Each row was made from one small tree. Brackets hold a mark, then the marks that hang from it, in alphabetical order. Every link used is in the known rows. Write each row's tree.
Known rows:
(zatem toba): [  3 -19 -29   5  -3   7  16  36  12 -11  -3 -18 -25  -4  -1 -12   8   9
  27   5  10  -8  12  -8  15   1  12  -3  32  19  -8]
(lipog (zatem (toba (noge vaguti) tazop))): [ 12  22 -13  14  16  40  21 -15   8  35   5  18  -5  31   5 -10   7 -29
   2  -8  -6 -37 -53   2 -18   5 -18   8   1 -34   2]
(sede (noge (lipog zatem) vaguti)): [  0  48 -46   8   9 -24   2  51  10  44   4 -57  -6  -8  19  -9  52 -31
  16 -34 -26 -22   3 -22 -22  13  -8 -18 -58  -5 -12]
(ruko (vabida sede (toba robu tazop))): [-30 -40  52   4   4 -15 -26 -64 -60 -20 -26  51  19 -16   9  32 -34  25
 -27  36 -30  41 -11  13 -14 -35  -3  17   2   5  25]
(ruze pavon): [-13 -19 -15  12   2 -19  -1  49 -32   5  -9 -14 -19 -14 -20  10  -2  10
  29  11   8 -38  14 -12   3  14  16  30 -18   9  22]
(toba (noge sede) robu (tazop sopof)): [  6 -25  48   1  -2 -37  -9 -85 -54  36 -12  73 -14  22 -67  33 -60  30
 -29  -1 -11   1   6  -6  15  20 -35  44   4 -18  30]
(fave (relam beto)): [-25 -22  -9   2  11 -38  23  39 -15  10 -45 -37   3 -39 -10 -19 -20 -22
  45  19  12   3  65  -3  37 -15  23  16  -9   8  -6]
(ruko mavesev): [ 20 -37 -12 -10   9 -25  22  14 -25  -9 -11 -44 -28   6  14  11  -1  -4
  30  12  11   2  42  10   1 -13  19   5   5  39 -20]
(relam beto): [-21 -28  -6   3   7 -10  17  36 -22 -13 -14 -43 -12 -29   0  -6 -17 -11
  34  16  11   4  21  -2  18 -10  12  16   3  -4  -9]
(ruko (mavesev beto) (vabida (sede (noge vaguti)))): [ -1   5  -2  25   2 -16   7  25 -30   8  28 -24  29 -41   5   2  20  10
 -24 -14  22  13  91  50  -8  -8  38 -34 -37  42 -34]
(mavesev (beto relam) (ruko (vabida sede))): [-11  -7   7  18  -8 -11 -35  24 -14 -34   0 -31  28 -66 -40  -9 -26   5
 -30   1   6 -11  56  68  20 -15  39 -45 -13  24 -12]
(sede noge): [ -4 -12 -35   5  -5 -45   9  57 -57  18 -16 -32 -12 -15  -2   3   7  -4
  38  -7   6  -2  24  11  -6  11  25  12 -15  43  -2]
(toba noge robu tazop): [  7 -14  35 -15   6 -38 -18 -70 -79  13 -21  54 -15  25 -20  25 -37 -14
   6  16  -4  -7 -17  28 -22   2  -3  57  10  -2  25]
(zatem pufu (toba noge robu)): [  3  32  17 -19 -19   2 -17 -50  12 -25  22  41 -10  37  -4  -3 -13  11
  -3  12  37   6 -31  16   2  12   5  27  41  -2  17]
(ruko (vabida sede (toba (noge vaguti)))): [-11 -10  27   8  18 -30 -32 -17  -7 -12 -16   0  36 -13   7   3 -19  39
 -25   9  -3  14  -3  13  -9 -31  -6  -5 -34   2  13]
(vabida (sede (noge lipog vaguti)) (toba robu tazop)): [-32 -11  25  10  18 -30 -50  -6 -11  12 -21  19  18   4   0  32   2 -19
 -16  -7 -33  33  -7   9 -21 -17 -10  -7 -41 -13  26]
(ruko (mavesev (beto relam)) (vabida sede (toba robu))): [-20  -9  84  -6  -3 -10 -26 -38 -29 -39  11  -6  42 -17 -12  27 -33  34
 -54  18   5  16  31  38  13 -37   6 -28  -5  23  -1]
(noge lipog sede): [ 14 -23  -2 -13   0 -36 -12  26  12 -12 -22 -47 -15 -12 -17  -3  12  17
  15 -20 -21   9  33 -51  21  17 -10  -2 -26   2 -12]
(pavon relam): [ 12 -22  -3   1 -11 -36  13  31 -15   0 -32 -17 -23 -29 -10 -21  -8 -25
  59  20   4 -28   8   6  16  -8  15  24  -3  54   8]
(noge (lipog (zatem (toba tazop))) sede vaguti): [ 18  15 -12  10   9  48  19  12  60  24   3 -13  -4  13  -1  -9  38 -17
  -6 -29 -41 -13 -19 -66   8  17 -36 -24 -16 -52 -14]
(vabida ruko toba): [ -5 -65 -22   9   3 -10 -27  54  14 -37 -24   0   9 -27  19  13 -17   6
  17  21  -1   0 -39   6 -12 -21  -1  16   2  19   1]
(sede (noge (lipog (zatem pufu (toba tazop))) vaguti)): [ -8  64 -62   4  -2  46  20  36  41  35  28  -7  11  23  47 -21  68 -59
  15 -18 -16  -1 -32 -24 -18  17  -3 -34  -7 -34  -7]
(sede (noge (lipog (zatem toba)) vaguti)): [  3  55 -57  14   2  10  13  51  43  39  24 -45  -4  15  22 -17  66 -21
   9 -38 -13 -24   0 -25  -9  15 -16 -43 -32 -14 -18]
(toba tazop): [  0 -40 -16   0  10 -12  16  17 -52  11 -30   1 -20 -15   2   2 -10 -28
  39  18 -16  -2   3  -1  -7  -7  20  29  13  14   6]
(sede (noge lipog vaguti)): [  6  25 -43  -3  10 -52  -5  60   2  29  -5 -43  -3 -17   5   0  43 -25
  32 -25 -15  -8  54 -18 -12   6   7 -21 -42  10  -7]
(zatem lipog pufu): [-13   6 -33 -26  -9  20  27  39   3 -12 -18 -17 -25 -20  29 -38  12 -11
  39   8   9  11 -23  -8  -6   9  25   6  39  12   4]
(zatem lipog pufu (toba (noge vaguti) robu)): [  3  61   6 -30  -9  33   6 -33  50  -2  16  54 -13  23   1 -18   7   1
  -2  -4  27  -8 -36   4 -16  13  -5   5  53 -30  20]
(zatem pufu toba): [ -4   4 -36  -6 -16  29  17  38  39 -28  12 -10 -14  -2  18 -26  15  -1
  31  16  24  11 -11 -12  16   4  27  -2  45  14  -2]
(lipog (zatem toba)): [  1   5 -32  17  -3  36  26  27  16   3   8 -31 -26   6  12 -21  15   3
  12  -2  -1 -22 -38 -12   7   8  -3  -3  15   5 -12]
(vabida (ruko mavesev) sede (toba robu tazop)): [ -8 -87  45  13  19   4 -50 -47 -12 -42 -18  49   4  11  11  56 -48  -4
 -27  39  -5  33 -37  54 -18 -43  -8  15   6  11   8]
(ruko mavesev (vabida toba)): [ 11 -40  -4 -17   4 -27  23   0 -41 -20 -13 -25  18   9  53  19   7  26
   6  22  -2  25  41  -6 -10 -35   3 -13   2  35 -17]

Which tree is each row?
[ 18  65  38  -2 -18  37  -3 -48  70  -4  29  32   1  32 -24  -2  -8  23
 -36 -19  11 -12 -65 -30   4  28 -26  23   6 -42  10] | (lipog (zatem pufu (toba (noge sede vaguti) robu)))
[  8  61 -24   4  -2  45  12   3  63   5  28  -6  -1  26  19 -33  17 -11
   1  -8  20 -23 -64  -9  -5  12  -2   2   8 -25   0] | (lipog (zatem pufu (toba (noge vaguti))))
[  4 -41  -3  -4 -10  -2  21  17 -38 -27   8 -21  35 -14  43   1   8  22
 -11   9  17  23  46  16  -8 -18  21 -10   6  39 -30] | (ruko (mavesev beto) (vabida toba))
[ 21  10   0 -11   3  28  22  16  40  11 -10   7  -6  14 -27 -21   4  31
  -3 -39  12 -19  -8 -27   9  25 -25 -13  16 -26  -1] | (zatem lipog (toba (noge sede vaguti)))
[ 14  11  18 -19  -3 -15  28  12 -44  -7  17 -36  25 -30  -2   1   5   1
  -3   7   9 -22  83  16  11 -15  20 -34   2  31 -28] | (ruko (mavesev (beto relam)) vabida)
[  7   5  -6  13  15 -39  11   5 -31  16   6 -28  13 -18  12  20  19  16
  -7  -1   5  15  86  28 -11 -25  19 -37 -40  39 -20] | (ruko mavesev (vabida (sede (noge vaguti))))
[ 23  11   9  17   9  44  21 -16  18  31   0  18   5  33 -22  -3  -4  -1
 -14 -25 -14 -28 -52 -29   0  20 -32  11 -11 -43  -1] | (lipog (zatem (toba (noge sede vaguti) tazop)))
[ 17 -25  59 -13  -1 -34 -19 -73 -66   9 -27  56  -9  22 -46  33 -48  14
 -12  -2 -10   3 -15  -4  -3  17 -16  60  -2 -11  23] | (toba (noge sede) robu tazop)
[ 19 -17  -8  -4 -10 -12  28   3 -47 -12  20 -19  11 -25  24  -6  13   9
  -2   6  19   5  81  24  -6  -5  32  -7   7  44 -38] | (ruko (mavesev beto) vabida)
[-26  14 -19 -14 -17  58  34 -41  14  23  15  86 -29  13  -1 -13  -2  -6
  -1  21   3  15 -18  -6   8  13 -11  -8  86 -27  27] | (zatem lipog pufu (toba robu (tazop sopof)))
[ -8  29 -39   5 -16  55  26  25  45 -14  21 -24 -17   8  32 -35  22  -9
  15   6  13  -2 -60 -18   6  11  12  -3  28   0  -8] | (lipog (zatem pufu toba))
[ 15 -30  27   0   8 -25 -13  26  16  -7 -31 -12  24   5 -23  10 -27  34
  -4 -18  -2   0 -23 -35   4   2 -18  23 -29 -10  12] | (vabida (toba (noge sede vaguti)))
[ 14  67   8 -29  -5  -6 -34 -44  69 -14  32  28  -2  35   2  -6  24  -9
  -7  -7  16  -1  -2 -12  -3  11 -11  -6  14 -35  11] | (zatem pufu (toba (noge lipog vaguti) robu))
[-24 -16  48  11 -16 -12 -62 -13 -12 -52  -5   5  46 -48 -37  20 -47  25
 -59  10  -1  10  17  67  10 -28  19 -28  -6  12   8] | (mavesev (beto relam) (ruko (vabida sede (toba robu))))
[-26  -2 -55  -7  -9  68  51  10  21  25   9  45 -22   6  18 -36  13 -15
  18  17   7  13 -16 -10  14  13   0 -27  79 -18  15] | (zatem lipog pufu (toba (tazop sopof)))
[-11  30   1  -1 -17  62  17 -43  10  -2  20  47 -18  24  20  -5   3 -27
  -1  20  -7   4 -74  -7 -10   7   1  26  48 -23  13] | (lipog (zatem pufu (toba robu tazop)))
[ 13  69  14  -7 -16  42  -4 -22 110 -10  32   2  -6  13  -5  -7  34   7
 -27 -23 -19   2 -33 -68  12  23 -30 -11  -2 -52  -5] | (noge (lipog (zatem pufu (toba robu))) sede vaguti)
[ 21  26  -4 -19   1  24  -9 -13  58  -2  10  23  18  35  -1 -13  22 -16
   0 -18  -1  11  -8 -43  11  22 -17 -15   4 -51   2] | (zatem pufu (toba (noge lipog sede vaguti) tazop))
[-20 -25  -7   7  -3 -25 -24  19 -40 -19  20 -46  49   0  45   0  31  21
 -38 -19  11  52  59  40  -2 -12  13 -55 -45  39 -31] | (ruko (mavesev beto) (vabida (sede (noge lipog)) toba))
[ 20  74  41 -21  -8  -9 -31 -60  54   2  16   1   1  26 -12   0   6   4
 -34 -28 -16  -3 -46 -43  -8  27 -35  22 -37 -50  10] | (toba (noge (lipog (zatem pufu)) sede vaguti) robu)
[ -19 -103   -2   34   24   12  -25   -9    5  -11   -8   29    2    2
    7   33  -44    6  -24   36   -2   29  -12   45    8  -39  -17  -21
    1   12    2] | (vabida (ruko mavesev) sede (toba (tazop sopof)))
[  6  15 -19   9   1  21   7 -10  -4   8  11 -17 -16  38   7 -21   2   8
  -3 -12  15 -28 -56  11  -2  15 -16   8   2  -2  -5] | (lipog (zatem (toba noge)))
[  8  -8  20 -12   2  -6  16  44 -20 -11   6 -56   3 -17 -19  -3 -10 -17
  11  -1  17 -27  50  25  20  -6  28 -16   3  32 -20] | (ruko (mavesev (beto relam)))
[-17 -38 -23  33   5 -28 -44  48 -14 -13  -8  -7  -3 -38 -14  12 -15   5
   4   4  12   3  -8  52  -7  -5  16  -3 -29  41  -3] | (vabida ruko (sede noge))
[ 24  35  49 -10  11 -13 -25 -78  -2  34  -5  27  -2  32 -27  22  -7 -14
 -34 -29 -43 -17 -35 -34 -20  22 -47  29 -46 -57  11] | (toba (noge (lipog zatem) sede vaguti) robu tazop)
[-12 -25  10   5   0 -25   7 -47 -46  35  -8  59 -32 -10 -35  25 -35  -3
   3  26 -20   0  23   1   4   0  -8  31  27   0  26] | (toba robu (tazop sopof))
